Each row comes from the steps of one walk. Every step used is in the known rows, and no mark comes twice. Write the walk behind each row, first mark first.
Known rows:
talegob, dofozon, roge: [-14 -4 -7 -20 4 1 -1 -5 -1 -8 -4 4 10 7 -17 -3 -6 31 15 54 -11 25 2 -14 -4 -14 12 2]
roge, dofozon, minonuv: [-15 -12 -10 0 1 -1 8 2 19 -9 1 4 6 23 3 4 13 12 4 41 -14 -11 8 -1 -3 -13 14 5]
tapil, pimevop, remum, ganu: [3 -1 15 -16 3 6 -5 4 -13 -24 -3 4 4 16 13 11 7 3 22 8 7 -32 0 -16 16 -15 16 9]
dofozon, tapil, pimevop, remum: [7 -2 19 -10 -4 5 1 5 15 -15 -6 6 3 11 7 11 16 1 9 -9 -4 -13 2 -8 -13 -15 13 7]
ponif, remum, dofozon, tapil, pimevop: [-4 -13 2 22 -10 -4 2 2 6 -6 -9 5 8 2 -2 9 -11 -1 -11 -21 -15 43 9 -5 -27 -6 14 11]
talegob, dofozon, tapil, pimevop, remum, ponif, dano: [2 -7 4 0 2 6 3 2 7 -7 0 0 -17 12 -13 3 4 -18 6 -30 -2 9 4 -8 -4 -15 11 11]
roge, dofozon: [-2 -22 -3 2 8 1 10 -3 5 -10 1 0 11 21 -4 -1 21 5 9 62 0 -28 9 1 -1 -11 19 13]
talegob, dofozon: [-3 -13 -3 -12 4 5 4 -1 3 -16 -2 7 8 10 -13 0 -4 3 18 49 -2 9 4 -9 -11 -17 13 8]
talegob, dofozon, tapil, pimevop, remum: [3 -1 15 -12 -4 6 2 5 16 -15 -6 9 2 10 5 10 15 3 10 0 -3 -3 2 -10 -20 -16 13 6]
remum, ponif: [14 -21 -2 -11 12 1 -1 1 -1 -18 8 -1 -6 13 -9 -7 3 1 7 -25 3 -42 8 -14 7 -14 16 14]
tapil, pimevop, remum: [12 -1 18 -18 -2 6 1 2 17 -21 -5 3 8 12 7 8 11 3 19 2 0 -26 1 -9 -5 -15 14 10]
roge, dofozon, minonuv, pimevop: [-16 3 -14 -3 0 -4 11 6 20 -3 3 11 17 24 1 8 28 2 -3 26 -27 -4 6 7 -4 -13 9 14]
ponif, dano, ganu: [-14 -3 6 7 -4 7 -1 3 -7 -3 4 -10 -2 18 -11 3 -16 -25 31 23 3 3 3 2 32 -17 13 23]
remum, ponif, dano, pimevop, talegob, dofozon, minonuv: [-9 -2 -9 -8 -1 0 3 7 19 -11 -4 3 2 17 -8 -1 -11 -3 5 7 -20 15 6 -9 -15 -15 7 6]
minonuv, pimevop, remum, dofozon: [14 -3 -1 7 1 3 5 3 17 -6 0 1 20 15 1 5 8 5 10 13 -15 -25 8 7 7 -10 10 15]
remum, ponif, dano, pimevop: [12 -23 1 -11 16 4 -3 0 -1 -19 -6 -12 -7 16 -17 -3 -21 -26 8 2 -8 -17 14 -1 6 -7 11 17]
roge, dofozon, tapil: [-10 -21 0 15 4 -1 8 3 1 2 0 5 2 17 -3 6 23 0 -9 26 -10 -1 11 2 -17 -13 15 8]
minonuv, pimevop, talegob, dofozon, roge: [-14 9 -5 -18 -1 -1 2 -1 4 -3 -5 5 21 8 -16 -3 1 25 9 43 -21 27 0 -13 -11 -14 9 6]
remum, dofozon, tapil, pimevop: [-3 -12 3 19 -7 -4 2 2 6 -10 -8 5 5 1 -1 11 -8 0 -14 -24 -16 32 9 -2 -31 -8 13 8]
dano, pimevop: [12 -23 5 -17 15 3 -4 1 0 -25 -8 -8 8 16 -8 -1 -19 -12 11 33 -10 -26 14 -1 2 -7 12 14]
roge, dofozon, minonuv, pimevop, remum: [0 8 3 -18 0 5 8 8 26 -8 2 9 14 26 9 9 37 5 14 25 -14 -36 2 1 5 -17 10 11]
roge, dofozon, tapil, pimevop: [-10 -13 3 12 -4 -3 6 1 6 -10 -6 8 3 7 0 10 9 -1 -13 -3 -12 24 8 -4 -35 -10 16 8]
pimevop, tapil: [11 -12 -4 8 5 -1 3 5 -1 -9 0 7 9 11 -3 8 3 -9 14 -17 -10 -2 7 -5 -8 -14 11 12]
dofozon, tapil, pimevop, talegob: [4 3 17 7 -9 -4 2 6 9 -7 -10 -1 21 6 0 4 -1 -11 -8 -25 -19 10 3 -9 -28 -12 9 15]

Which walk is each row?
[15 -16 -8 6 13 1 1 6 -3 -12 -2 0 -3 13 -11 5 -11 -26 10 -31 -14 1 13 -2 -9 -10 10 14]
remum, ponif, dano, pimevop, tapil
[-10 -1 2 6 -3 -1 6 9 4 4 -4 10 11 10 -9 6 12 -8 -9 7 -21 27 6 -3 -31 -17 7 9]
minonuv, pimevop, talegob, dofozon, tapil
[-9 5 -14 4 -3 -4 7 7 19 -2 1 8 19 19 0 9 12 2 -4 3 -33 3 7 8 -1 -12 5 14]
remum, dofozon, minonuv, pimevop
[20 -13 5 -20 10 5 0 3 7 -19 8 1 -7 17 -2 -5 15 4 15 -25 7 -60 5 -15 10 -16 16 12]
pimevop, remum, ponif
[-12 5 -2 -16 -3 -1 0 -3 3 -7 -8 4 17 3 -15 -3 -7 27 9 37 -17 35 0 -17 -18 -13 11 4]
tapil, pimevop, talegob, dofozon, roge
[0 3 -18 16 -1 -5 8 11 12 0 2 14 15 15 1 13 12 -7 1 -30 -30 16 8 4 -14 -13 6 13]
remum, dofozon, minonuv, pimevop, tapil
[15 -17 -5 1 12 0 1 6 -2 -15 -4 3 8 13 -5 6 -9 -16 12 -10 -15 -5 13 -2 -12 -10 11 13]
dano, pimevop, tapil
[-13 3 -5 -6 -8 -1 4 6 22 -12 -6 8 11 12 -1 4 -6 7 5 13 -21 25 2 -11 -23 -16 8 4]
tapil, pimevop, talegob, dofozon, minonuv
[1 -8 2 18 -1 1 4 8 9 4 -2 5 8 13 0 10 14 -1 -9 -8 -20 1 10 6 -12 -13 9 9]
minonuv, pimevop, remum, dofozon, tapil
[-6 -10 8 7 -5 -3 1 2 4 -12 -8 7 2 3 -1 11 -2 -4 -10 -22 -13 27 6 -7 -30 -11 13 8]
dofozon, tapil, pimevop
[-1 1 5 -8 -5 1 5 2 9 -14 -8 7 19 5 -10 -1 -7 -3 9 24 -10 23 1 -12 -30 -15 11 11]
tapil, pimevop, talegob, dofozon
[-12 1 -5 -8 -5 0 4 6 20 -10 -4 7 11 15 -3 2 -4 7 8 24 -19 14 3 -10 -15 -17 8 5]
pimevop, talegob, dofozon, minonuv
[4 -14 5 19 0 2 2 6 6 1 -3 2 4 11 0 9 7 2 -5 -5 -14 -3 11 3 -9 -13 10 7]
pimevop, remum, dofozon, tapil
[17 -6 12 -5 6 1 -1 5 6 -12 -9 -14 15 15 -11 -6 -14 -27 6 -9 -16 -21 9 -5 -3 -9 8 21]
remum, ponif, dano, pimevop, talegob
[23 -17 4 -25 15 6 -2 4 7 -24 5 -2 -7 19 -4 -6 7 -2 14 -21 4 -62 9 -13 7 -13 15 13]
dano, pimevop, remum, ponif
[2 10 6 -21 -1 5 5 9 25 -10 1 7 13 23 8 10 29 3 16 10 -15 -33 1 -1 8 -17 8 11]
dofozon, minonuv, pimevop, remum
[-10 -15 0 5 2 2 3 5 -1 -2 -3 9 -1 9 -10 6 6 -1 -3 18 -11 25 8 -5 -24 -17 11 5]
talegob, dofozon, tapil
[16 -9 16 -21 9 10 -2 4 13 -18 -7 -7 3 21 -2 4 1 -15 25 23 -3 -37 7 -1 13 -12 11 12]
ponif, dano, pimevop, remum
[-2 6 -1 -10 -2 1 7 5 10 -7 -4 8 24 12 -12 -1 6 -6 10 33 -16 12 2 -6 -21 -17 8 15]
minonuv, pimevop, talegob, dofozon
[-7 -7 5 7 -2 1 4 7 2 1 -5 7 7 9 -9 4 6 -6 -5 9 -15 24 6 -6 -28 -17 9 7]
pimevop, talegob, dofozon, tapil
[-3 -3 11 -8 3 5 -1 5 -13 -18 -2 7 2 18 14 12 18 4 13 14 4 -24 2 -13 6 -15 17 7]
roge, dofozon, tapil, pimevop, remum, ganu
[6 -6 14 -19 11 9 -6 5 -16 -22 -4 -3 1 22 6 8 0 -10 26 23 4 -40 5 -10 28 -14 13 11]
ponif, dano, pimevop, remum, ganu
[2 13 2 4 -7 -5 6 10 20 0 -4 0 33 17 0 2 8 -8 -3 -7 -32 -7 4 1 -8 -12 3 19]
remum, dofozon, minonuv, pimevop, talegob
[14 -10 6 -13 5 3 0 5 9 -18 5 5 -10 12 0 -1 15 3 3 -47 3 -35 5 -16 -8 -15 16 10]
dofozon, tapil, pimevop, remum, ponif
[-16 8 -13 -11 -2 -2 8 7 18 -6 1 14 15 19 -3 8 16 1 1 19 -28 13 4 1 -9 -16 5 12]
talegob, dofozon, minonuv, pimevop
